What can hang from each mark:
zipi: mora nipu
simizo: mora sefu
giguk: papev
papev: deleb giguk nipu
deleb: papev
sefu: papev simizo
nipu: papev zipi

Each row was made from one small tree. The marks that hang from a mark follow it in brackets, in alphabetical order. Every link used is in the known rows. Write each row's tree.
Known rows:
zipi[mora nipu[papev[deleb giguk]]]: 6,0,6,-1,30,-3,-2,-32,-12,-5,5,11,-3,-6,-29,-15,2,-1,21,-3
sefu[papev[deleb nipu] simizo]: 23,3,16,9,2,-8,8,-17,16,-8,2,-23,23,-12,-17,18,0,3,-8,-3
giguk[papev[nipu[zipi[mora]]]]: 4,16,10,-4,1,10,-6,3,13,-5,-12,-13,-3,-12,-14,-7,22,4,22,8
zipi[mora nipu]: 0,11,14,-6,21,12,-5,-2,16,-3,-17,-6,9,-4,-24,-12,23,6,4,-16
papev[deleb giguk nipu[zipi[mora]]]: 11,8,7,-6,3,-7,-5,-17,-2,-6,12,-1,1,-27,-10,-12,-10,-7,22,0
sefu[papev[giguk nipu] simizo[mora]]: 7,0,3,6,12,-13,-1,-18,-1,1,2,-19,19,1,9,15,16,4,1,-8
giguk[papev[deleb nipu[zipi[mora]]]]: 12,12,11,-3,-1,7,-6,-11,12,-9,5,-10,-3,-20,-27,-11,6,0,27,10
nipu[papev[deleb] zipi]: 0,13,13,4,11,-17,13,-5,0,-9,-7,8,-8,-4,-22,-1,-12,-3,14,6
simizo[sefu]: -5,12,13,-2,13,11,10,12,12,-4,-29,-7,-3,11,-31,6,10,8,-5,-21
simizo[mora sefu]: -14,13,8,1,20,11,4,2,10,-1,-16,0,4,23,-26,-2,18,8,4,-23
nipu[zipi]: -6,17,14,-3,5,-9,11,23,11,-4,-24,-4,-4,-8,-7,3,1,2,8,-7
simizo[mora]: -12,14,10,0,16,3,3,20,9,-1,-9,-2,4,16,-11,0,16,3,3,-15
deleb[papev[giguk]]: -3,5,4,-2,5,-4,13,22,-13,-6,3,0,-6,1,10,5,-1,1,9,-10
papev[deleb giguk nipu[zipi]]: 7,12,9,-4,-4,-16,3,-8,-3,-6,15,0,-5,-26,-11,-3,-17,-6,16,-1
simizo[mora sefu[papev[deleb nipu]]]: 6,6,15,10,10,7,0,-44,16,-8,13,-5,23,12,-33,0,2,10,2,-17
sefu[simizo]: 4,8,9,-2,10,-3,12,29,10,-1,-24,-18,2,-3,-9,15,16,-2,-7,-10
giguk[papev]: -3,11,9,1,9,10,9,35,10,-2,-23,-12,-16,4,-25,9,17,7,12,0
sefu[simizo[mora]]: -4,8,4,-1,17,-4,5,15,9,1,-12,-13,12,8,-5,11,23,0,-2,-11
zipi[mora nipu[papev]]: -1,11,13,-1,29,6,-3,-13,6,-5,-18,3,4,5,-24,-11,26,5,6,-4
papev[deleb giguk nipu]: 9,9,11,-3,1,-2,4,2,-3,-6,18,0,-6,-17,-19,1,-9,-6,3,-5
nipu[papev[deleb giguk]]: 1,2,8,4,18,-12,12,2,-17,-5,1,9,-18,0,-20,3,-10,-5,11,3

Write each row's tree:
3,3,7,1,22,-12,6,-24,-12,-6,2,12,-9,-6,-30,-6,-7,0,16,-2 => zipi[nipu[papev[deleb giguk]]]
-6,6,3,-3,22,-12,4,-2,-15,-2,-20,6,-12,-3,3,-6,3,-2,23,6 => nipu[papev[giguk] zipi[mora]]
1,3,4,0,20,-16,5,-17,-15,-6,-4,11,-11,-9,-11,-9,-13,-5,29,6 => nipu[papev[deleb giguk] zipi[mora]]
8,8,16,3,7,6,-3,-34,20,-6,-20,-15,20,-3,-12,-4,9,12,8,-12 => simizo[sefu[papev[nipu[zipi[mora]]]]]
2,20,15,-3,-12,-5,5,6,7,-11,14,-5,11,-11,9,-4,5,2,6,-2 => deleb[papev[nipu[zipi]]]
4,10,6,-8,-1,-4,-3,-8,-9,-8,17,-2,7,-16,19,-11,6,-2,20,-2 => deleb[papev[giguk nipu[zipi[mora]]]]
-5,13,10,-1,19,-7,3,2,1,-6,-22,3,-5,2,-5,-7,12,-1,13,5 => nipu[papev zipi[mora]]
11,13,15,3,-2,12,3,9,11,-8,11,-9,-6,-8,-38,3,6,0,12,4 => giguk[papev[deleb nipu]]
-9,5,11,10,22,6,6,-19,14,-2,-23,-7,14,26,-20,8,13,15,6,-23 => simizo[mora sefu[papev]]
-8,8,5,-1,16,-23,11,6,-16,-2,-19,7,-19,-3,2,3,-5,-1,18,6 => nipu[papev[giguk] zipi]
1,-5,-2,6,21,-17,8,-7,-5,4,-15,-17,13,9,9,21,9,7,7,-12 => sefu[papev[giguk] simizo[mora]]
-1,2,10,13,19,4,9,-34,14,-6,-8,-4,15,21,-34,3,-4,14,7,-23 => simizo[mora sefu[papev[deleb]]]
-1,5,5,2,14,-25,13,-9,-17,-5,-1,13,-17,-10,-10,0,-21,-5,23,8 => nipu[papev[deleb giguk] zipi]
3,13,8,-8,4,-5,-7,0,-2,-3,-1,-4,0,-21,5,-10,7,-5,16,-2 => papev[giguk nipu[zipi[mora]]]
6,6,13,1,26,4,-1,-28,5,-9,-2,8,5,-1,-39,-18,12,1,12,-5 => zipi[mora nipu[papev[deleb]]]
3,10,8,-3,-4,-1,5,12,-10,-7,21,-3,2,-7,12,-1,5,0,4,-7 => deleb[papev[giguk nipu]]
9,-2,7,11,17,-12,10,-18,11,-4,-2,-16,23,9,-16,15,2,5,3,-12 => sefu[papev[deleb] simizo[mora]]
1,2,7,9,19,-8,7,-3,12,0,-18,-20,22,14,-2,18,19,7,-1,-13 => sefu[papev simizo[mora]]
9,15,11,-1,-7,0,2,-2,12,-8,4,-7,-7,-19,-29,-1,-3,2,23,9 => giguk[papev[deleb nipu[zipi]]]
-1,-4,4,10,23,-5,8,-37,-2,-2,-4,0,7,15,-26,6,-10,11,17,-20 => simizo[mora sefu[papev[deleb giguk]]]
-1,3,6,8,14,2,-2,-33,0,-1,-3,-5,13,14,-10,5,10,14,7,-17 => simizo[mora sefu[papev[giguk nipu]]]
2,13,7,-5,-9,-13,5,0,-10,-8,18,0,2,-16,18,-2,-3,0,15,-1 => deleb[papev[giguk nipu[zipi]]]
18,7,12,2,5,-10,-2,-19,18,-5,-18,-27,27,-16,8,7,16,5,2,-1 => sefu[papev[nipu[zipi[mora]]] simizo]
